Each row was made from one walk, in order. Every step used is in the known rows, and no mark comes twice. Write each row's walk.
Known rows:
H > W > C > A > N > U: [-12   2 -40 -27  -9 -44  -9  25 -11  53  24  -9   7 -34   4  11  23  11
  24   1 -19 -23   1 -33   2  25 -14  -7 -14 -11  32  21 -26  -1 -19 -30
 -16 -29  42 -17 -28]
H > G > C > W: [ 13  26 -28 -46  -8 -22   1  31 -14 -51  37 -34  14  -3  24   2  -6  11
  -9  30 -22  -5 -10 -15   8 -24  -2 -14 -12 -18  59 -11  -9  19 -44 -10
  -6 -18  23 -42   0]
N > U > C > W: [  2  21 -31 -53  -3 -25   0  39  -8  -7  22 -16  18 -10  -3  24   0  -8
  -9   5 -15 -18  -6 -30  -6 -14 -21 -14 -12  -3  44   4 -33   8  -4  -4
  -3   5  41 -24   3]
C > A > H > G > N: [  8  11 -24 -15 -17 -15   2  10  -3   9  -1 -12  11   8  20   8   4  11
   7   9 -24 -12  -6  -9   4  -9  -7 -23  -2 -35  40  -5   6  -9 -12 -42
  -6 -45  12 -12  10]
F > N > U > H: [  1  -5  -6 -25  -8 -13 -14  40 -13 -10 -63  -5  16  13  -1  19  27 -16
  17   1 -20 -17  -8 -14  13 -23  -6  -7  -4 -17  35 -25 -52   7 -23 -18
  -9 -29  27 -10 -14]
N > U > C > A > H: [  8  19 -30 -35 -16 -23   0  31  -7  53  10 -11  12   4  31  32  10 -16
  -8  -7 -22 -32  -3 -34   0   7 -16 -23  -3  -9  38  -4 -17 -16  -5 -24
 -11 -26  37  -9  14]
H > G: [ 11   9 -13 -28 -12 -15 -12  17 -17  -4  -1 -12  23  -3  -2   6  -3 -10
  11  21 -26   1  -6  -4  13 -20 -15 -10 -14 -27  49 -16 -11   3 -39 -13
  -6 -29  40 -35  -3]
F > N > U > H > G > C: [  6   0  -3 -33  -8 -12  -7  40 -12 -52 -61 -18  18  39  29  13  49   5
   2  15 -28 -18  -8 -10  15 -12  -4 -13  -3 -14  48 -20 -28  21 -45 -11
 -18 -25  22 -22 -17]
N > U > C > A > H > G: [  8  20 -21 -45 -17 -23  -1  24  -1  42   1 -18  18  14  33  27  23   2
 -15   1 -26 -28   1 -25  -1   1 -20 -34  -4 -17  46   7   1 -13 -15 -27
 -15 -30  48 -12  10]
A > N > U: [  7  -6 -16 -14  -6 -22  -6  37 -21  24 -29  -6  14 -20  -8  10  10 -20
  22  16 -14 -24  -4 -16   5   3 -24   4  -7 -13  37   1 -39  -8  -9 -20
 -13 -15  53 -31 -19]
F > N > U: [ -1 -10 -13 -31  -3 -19 -19  36 -14  12 -38   9  16  -3  -7  10  12 -18
  12   3 -17  -9  -6 -17  17 -14 -10  -4  -6 -18  29 -12 -41   3  -7 -22
 -16 -27  28 -17 -21]
G > C > U > H: [ 22  39 -24 -28 -19  -8   0  41 -18 -17   3 -20  15   7  20  11   0 -25
  -4   9 -25 -13 -13 -16   4 -10  -7   4   0 -15  48 -42 -24   9 -44   1
 -11 -30  20 -38  15]
A > C > U > H: [ 13  40 -22 -34 -18 -12   2  28 -11  29   8  -6  23  -3  -7  17 -10 -46
  14  -3 -24  -5  -6 -17  -9  -8  -9   9  -2 -14  37 -46 -28   5 -43  -5
   6 -30  37 -22  20]
W > C > U > H > G > N: [  7  30 -24 -20 -21  -9  -2  16   3 -15 -29   4  34  27 -20   8  15  -4
   5   4 -31 -10  -9   0 -11 -10 -27 -19  -5 -34  39  -5  -1  18 -29  -5
 -12 -38   9 -22   3]
W > C > U > H > G: [ 11  37 -16 -36 -25 -11 -10  23  -4  10 -10  -6  35  19 -15  12   5 -19
  -1   4 -32 -12  -7  -6  -2 -16 -23 -22  -9 -33  43 -17  -7  13 -50  -2
 -13 -56  23 -28   4]
U > C: [ 12  23 -29 -26  -7 -25  -4  23 -19  -2  22 -18  18  -2  -1  21  -5 -30
  13   9 -27 -11 -10 -18   7 -14 -22  -1 -10  -6  45 -18 -23   4 -16   4
  -9  -2  42 -32  10]
F > H > W > C: [-12  20 -38 -36   1 -36 -27  25   0  38  40   2  13  -7 -23   6  20 -11
  29   4 -25  14 -13 -32  19  -9  -5   1 -14 -18  40  -8 -17  17 -31 -12
 -21 -17  19 -22 -10]
U > H > G > C: [ 18  24 -11 -24 -16 -10  -1  26 -20 -49  -5 -35  18  26  29  11  22   2
   7  25 -32 -13 -14  -8  11 -16  -4  -7 -10 -15  62 -29 -16  17 -68   4
  -6 -25  27 -35   3]
W > C: [  5  23 -27 -17 -13 -23 -17  20 -14  38  25   8  22  -4 -18  16  -9 -19
  16  10 -28  -5 -13 -18   7  -7 -19  -8 -17 -18  37 -11 -21   8 -34   1
  -8 -34  16 -23  -8]
W > C > A: [  2  34 -40 -25 -20 -32 -14  11 -18  55  47   2  16 -15  -9  21 -16  -7
   8   1 -29 -10 -10 -26  -4  -3 -14 -14 -16 -24  38  -5 -10   1 -36 -11
  -3 -42  10 -15  -1]
N > U > C > A: [  4  21 -36 -41 -14 -30  -5  25 -19  36  17 -13  15 -10  15  30   7  -3
  -6  -7 -22 -25  -2 -31 -12   1 -24 -15  -9  -9  43   5 -19  -9 -15 -11
  -3 -11  43 -15   6]
C > U: [ 14  24 -25 -33 -15 -14 -12  31 -16  30   8   3  21 -19 -14   2 -24 -37
   0   4 -19  -1  -6 -13   4 -14 -16   1  -5 -27  35 -27 -19  -6 -23 -13
 -13 -36  35 -37   9]
H > W > C > U: [ -1  25 -41 -38 -13 -26 -14  27  -1  36  39   6  21 -23 -18   1  -8 -19
   7   0 -22   5  -4 -25  17   3 -14  -1 -14 -19  26  -9 -14   6 -33  -5
 -24 -39  33 -32 -11]
A > H > G > N > U > C: [  6   5 -15 -23  -7 -12   6  26  10  -5 -36  -4  24  36  15  19  37   0
  -2   7 -23 -24  -5 -11   4   4 -28 -23  -1 -11  39  10  -3   0   8 -15
 -20   0  39 -15   2]
U > C > A > H > W: [  4  20 -43 -33 -10 -33   1  23  -5  22  55 -34   1 -12  34  20   8 -10
  10  -4 -24 -12  -4 -35  19   1   0 -11  -6  -6  43 -12 -12  -9 -19 -29
 -17 -26  40 -15  13]
H > W: [ -1   1 -31 -27  -4 -25 -12  25 -13   1  30 -16  10 -29   6   3  -5  -7
  25  13 -19   8  -6 -22  25 -10  -4   7 -13 -13  38 -17 -32   3 -37 -12
  -9 -23  44 -31  -7]
N > U > C: [  5  12 -22 -34  -7 -22  -7  31 -13  14  -2  -5  22   0   2  25  12 -18
   3   1 -23 -21  -6 -24   2  -3 -29  -7 -10  -3  39  -3 -29   0 -13   3
 -11   1  51 -23  -2]
U > H > G: [ 12  13  -6 -23 -18  -8  -9  22 -16 -23 -23 -26  23  14   0  15  10  -9
  15  18 -29  -7  -8  -3   8 -33 -12 -14 -12 -26  55 -23 -24   9 -54 -11
   0 -35  36 -28   6]
N > U > H > W > C > A: [-13  14 -32 -35 -19 -27 -11  23  -4  42  23 -11  15  -9  15  27  27  21
   8 -10 -24 -21  -4 -38  -3   8 -10 -17 -16 -10  37   4 -34   6 -54 -13
  -3 -44  27  -1 -10]

Which walk is each row?
[ 15  31 -21 -43 -14 -11   6  31 -14 -71  19 -45  15  16  27  11  11  12
  -4  27 -25 -14 -13 -14   4 -32   2 -16 -10 -16  67 -23 -21  24 -57  -7
   2 -27  18 -36   7] -> U > H > G > C > W
[  5   3 -27 -22 -13 -28  -4  30 -25  39  -7 -13   8 -31   4  15   4  -6
  16   5 -14 -29   0 -23  -9   4 -19  -4  -6 -22  40   8 -32 -14  -6 -32
  -5 -29  48 -21 -11] -> C > A > N > U
[  1  -8   1 -31  -9 -10 -14  34  -8 -26 -80 -12  23  25   1  17  40  -6
  12   9 -25 -13  -4  -5  11 -26  -9 -18  -7 -26  43 -14 -35  13 -34 -22
 -11 -36  35 -15 -17] -> F > N > U > H > G
[ 18  26 -23 -40 -10 -15   4  37  -5 -31  32 -30  10  12  34   3  -2   4
 -10  31 -20  -8 -12 -18  21 -17   3 -21  -5 -14  55 -19  -6   9 -33 -22
 -13 -34  13 -34   8] -> A > H > G > C > W
[ -4  18 -39 -16 -15 -39   1  20 -17  11  32 -34   3 -21   5  17  22   1
  41   4 -26 -22  -7 -25   2   4  -5  -5 -12 -15  45   0 -33  11 -39 -24
  -7 -41  28 -18  -9] -> U > H > W > C > A > N
[ 10  27 -32 -38 -13 -15   2  41 -10 -34  22 -29  11  -5  32   4  11 -11
   2   7 -23  -3  -9 -24  18  -1   0  10  -2  -9  46 -34 -26  11 -53  -5
 -18 -28  34 -38   7] -> G > C > U > H > W
[  6   7  -8 -21 -16  -5  -9  36 -14  15 -34  -6  20   3   8  25  16 -10
   9   6 -20 -20  -8 -20   2 -14 -19  -8 -11 -13  42 -17 -48   0 -40  -5
   3 -26  37 -16  -1] -> N > U > H
[  3  26 -30 -39 -12 -18   1  30  -3  14  31 -17  18 -17   5  10   5 -32
  23  -7 -21   7  -3 -24   7  -2   2  14  -3  -7  35 -40 -31   8 -49 -11
  -2 -22  48 -25  10] -> A > C > U > H > W
[  4  26 -34 -48  -6 -27   2  25 -13  16  57  -8  16 -25  -9  14 -26 -25
  18  10 -16   3  -8 -26  -2 -16   0   3  -9  -7  40 -25 -30  12 -30 -13
  15  -8  27 -23   8] -> A > C > W
[ -7   0 -23 -17  -7 -28  -4  36  -7  10 -15 -12  16  -8  -2  19  44  -2
  38   7 -19 -25  -5 -25   9  12 -16   0 -12  -4  35   7 -48  12 -34 -10
 -16 -22  48 -19 -27] -> A > N > U > H > W > C
[ 25  30 -18 -35 -18  -8   0  40  -2   4   7 -12  19  19  33  -3  -1 -21
 -14  19 -25  -7  -8 -11  22  -1  -6 -12   2 -24  44 -30  10  -3 -32 -19
 -28 -47  27 -42  11] -> A > H > G > C > U
[ -1  -9 -12 -20  -6  -9  -9  19  -3 -11 -40   6  27   8   4   6  21  16
   4  14 -21 -10  -4  -5  -2  -4 -27 -14  -9 -25  38   8 -12   3 -16 -16
  -7 -10  37 -20 -14] -> H > G > N > U
[ 16  29 -19 -29 -22  -6  -4  34 -15   4 -14 -12  22  -3  -9  12 -10 -34
   4   2 -22 -10  -8 -10   0 -23 -14  -2  -3 -28  43 -36 -32   1 -36 -12
  -6 -43  32 -29  15] -> C > U > H
[  9  26 -20 -28 -14  -8   9  16   0 -16 -23  -8  30  18  -7   7  11 -18
  17  -1 -27  -4  -5   0 -15  -9 -14  -2   2 -27  38 -27  -5  14 -33 -13
   3 -20  32 -20  14] -> A > C > U > H > G > N
[  3  21 -32 -13 -20 -23  -3   5   3  30  19   3  19  18  10  14   8  13
   7   5 -30 -16 -10 -13   0   5 -16 -31  -6 -32  36   8  14   1 -18 -28
 -12 -50  -1  -8   1] -> W > C > A > H > G > N
[ 12  30 -37 -38  -7 -22   1  38 -20 -36  55 -24   6 -11  19   7 -19  -3
  -1  22 -17  -6 -14 -25   9 -19   1  -2 -10  -8  53 -19 -26  12 -30  -6
  -2 -14  12 -36   3] -> G > C > W
[ -9  21 -48 -33 -15 -38 -16  11 -12  43  70 -10   9 -28   6  14  -5   7
  18  -1 -27  -1  -6 -33  10   6  -3  -9 -18 -16  36   2 -15   4 -42 -19
  -8 -43  19 -15  -9] -> H > W > C > A
[ -4  11 -37 -42 -10 -30  -2  31   2  41  32 -21   6 -10  36  25  23   2
  -3  -9 -19 -22  -1 -41  12  14  -6 -15  -5  -2  36   1 -20 -13 -11 -28
 -18 -20  51  -9   5] -> N > U > C > A > H > W
[ 10  12 -33 -16 -14 -32  -2  23 -32  25  18 -26   4 -34  -2   8 -11 -17
  29  11 -19 -19  -4 -16   0  -7 -12   3  -6 -26  45  -7 -25  -9 -13 -31
  -5 -34  40 -30   0] -> C > A > N
[ 11  11 -23 -29 -14 -30   0  31 -22  -1  -3 -29   8  -9  37   8  24  17
   2  19 -23 -31   0 -17  -6  15 -14  -8  -5 -19  52  12  -6   0 -34 -25
 -14 -21  46 -33 -15] -> H > G > C > A > N > U
[  0  -2 -15  -8 -10  -4  -2  29  -7 -16 -50   0  21  10   3  22  24   5
  15   5 -19 -21 -11 -14  -6  -8 -22  -5  -6 -15  37  -8 -41   5 -21  -9
   3 -12  20  -9  -2] -> G > N > U > H
[ -3  17 -30 -20 -13 -24 -10  22  -7   4  27 -15  17  -1  -3  18  18  -6
  29   5 -28  -6 -12 -24  18  -7  -6  -4 -17  -9  41 -16 -38  17 -55  -2
  -7 -34  21 -19  -9] -> U > H > W > C
[ 12  18 -17 -21 -18  -2   2  22  -3 -36 -41 -11  29  17 -10   3  10  -9
   3   6 -25  -8  -6   6  -8 -24 -21 -13  -1 -39  44 -19  -7   8 -27 -17
  -8 -31  27 -28  10] -> C > U > H > G > N
[  6  18 -27 -33 -15 -12  -6  36  -7  -6   6 -21  15 -15   4   3   1 -18
  11   0 -19   0  -4 -19  14 -16  -4   5  -6 -20  40 -33 -34   3 -45 -15
 -11 -39  43 -33   7] -> C > U > H > W
[  1  10 -36 -30 -13 -25  -7  24  -7  40  49 -22   0 -24  32   9  -4   0
  14   2 -19  -3  -5 -32  24  -2   9  -7  -6 -17  37 -17 -21 -14 -26 -43
 -11 -47  29 -15   4] -> C > A > H > W
[  9  29 -39 -44  -3 -28   3  30 -15 -24  47 -27  14 -10  -6  19 -15 -19
   2  10 -19 -10 -10 -23  -1 -30 -15 -12 -11  -8  51  -9 -27  12  -7  -6
  -2  -1  32 -31  12] -> U > C > W
[-16  -1 -27 -16  -7 -18  -5  22   7  -4 -15   7  19   8  -1  20  42  21
  23  -2 -22 -15  -9 -25   3  10 -19  -7 -13  -7  30  10 -36  18 -30  -4
  -7 -15  19  -3 -21] -> G > N > U > H > W > C
[  7   7 -12  -9 -13  -6   0  14  -9 -49 -39 -20  21  22   0  12  21   7
  21  15 -28  -9 -11   3  -1 -26 -18 -11  -6 -28  50 -15 -19  15 -34 -12
   0 -18  23 -22   4] -> U > H > G > N
[-11 -11 -21 -17  -5 -11  -1  29   0 -29 -32 -10  15   0  13  14  35  18
  21   2 -16 -12  -6 -20   8   2 -12   0  -8  -9  35  -2 -43   8 -25 -15
  -3  -7  34 -10 -16] -> G > N > U > H > W
[ -2   9 -32 -47   0 -22   7  24   3 -44  -8 -18  25  11  -3  15  18  17
  -9  10 -18 -18  -4 -14 -14 -15 -30 -26  -9 -14  47  22 -11  16   1 -11
  -4  15  35 -21  -3] -> H > G > N > U > C > W
[  5  15 -14 -37  -3 -19 -22  24 -11  12  -6 -12  17   7 -20   1  16 -15
  15  18 -26  14  -9 -11  10 -34 -12 -10 -11 -35  54 -15  -1   8 -32 -20
 -14 -15  37 -31   2] -> F > H > G
[ -1  -5 -21 -13  -5 -12  -7  26  -8   5 -31  14  21  -4  -4  11   8   4
  12   7 -16 -12  -7 -14  -1   1 -24  -1  -8 -16  31   4 -28  -2  -6 -13
  -4  -7  27 -17 -11] -> G > N > U
[ 14   7  -5 -21 -11 -14   7  41 -18 -43 -46 -34  16  21  28  14  47   5
  15  28 -24 -33  -7  -7   1   1 -17  -6  -4 -11  56  -4 -27  10 -44  -6
 -14 -13  48 -35 -13] -> A > N > U > H > G > C
[  9  18 -13 -52 -14  -9   5  41  -6 -50  -9 -31  20  15  31  16  25  24
 -14  23 -19 -22  -9 -20  -3 -17  -6 -20  -9 -10  61  -8 -28  18 -53  -9
   1 -19  29 -29   0] -> N > U > H > G > C > W
[ -6  -1 -15 -31   2 -14 -17  25   4   2 -46   8  22  19 -16   4  39  10
   8   9 -19   2  -6 -12  -3 -16 -25 -13  -6 -33  44  10  -2   9  -8 -24
 -14   3  30 -16  -9] -> F > H > G > N > U
[ 17  23 -11 -36 -22  -4  -7  29 -11 -12 -25 -21  28  10  -4   6   1 -18
  -1  10 -26  -6  -4  -1   2 -29 -17 -14  -6 -36  49 -29 -13   4 -46 -13
  -9 -47  41 -35  11] -> C > U > H > G
[ 12  32 -36 -29 -17 -28   3  23 -14  33  36 -22   7   1  24  27  -8 -21
   6  -2 -27 -22 -10 -28   6  -6  -9 -16  -2 -11  45 -15 -11 -11 -12 -24
  -9 -31  30 -15  22] -> U > C > A > H
[  9  23 -15 -40 -23 -15  -2  27 -15  -9  -9 -30  15  16  50  21  30  30
 -14  10 -29 -27  -5 -22 -10  -2 -10 -20  -8 -17  57  -6 -15   4 -64 -15
  -1 -35  30 -19   2] -> N > U > H > G > C > A
[ 11  40 -28 -27 -25 -15  -8  30  -9  27   2   1  28   5 -22  16  -3 -32
   6  -1 -27 -13 -11 -15  -3 -10 -20  -9  -8 -25  37 -23 -25   9 -39   2
  -9 -49  15 -24   9] -> W > C > U > H
[  3  24 -35 -32 -16 -23 -12  35   9  55  41   9  18 -10  -4   2  -3 -26
   6  -1 -21   0  -6 -26  28  10  -8  -7  -5 -17  22 -19 -11  -3 -23 -19
 -30 -56  23 -25  -3] -> A > H > W > C > U
[  0  13 -33 -21 -15 -36  -8  25 -18  62   9   3  14 -22  -7  20  10  -4
  19   4 -21 -31  -4 -26  -9  15 -25 -11 -11 -19  34  17 -23  -5 -12 -21
 -10 -34  33 -15 -19] -> W > C > A > N > U
[  1  18 -26 -17 -21 -28  -2  29 -18  44 -14 -11  16  -9  -1  29  26  -1
  23   1 -23 -40  -5 -25 -17   6 -23 -16  -8 -19  41  10 -37   1 -29 -20
  -2 -43  29  -9 -11] -> W > C > A > N > U > H
[ 11  15  -5 -31 -16  -6  -2  36 -10 -29 -33 -24  23  28  36  18  38  14
  -6  19 -27 -23  -8 -14   5  -4 -13 -11  -8 -10  55 -15 -22  12 -63   0
  -8 -21  37 -28  -6] -> N > U > H > G > C
[  6   6 -18 -18 -18 -21   1  34 -24  23 -31 -26   8 -16  14  24  20  -5
  22   4 -17 -37  -3 -20 -12  -3 -15  -6  -4 -20  46  -2 -44  -7 -22 -30
   3 -36  45 -15  -4] -> C > A > N > U > H
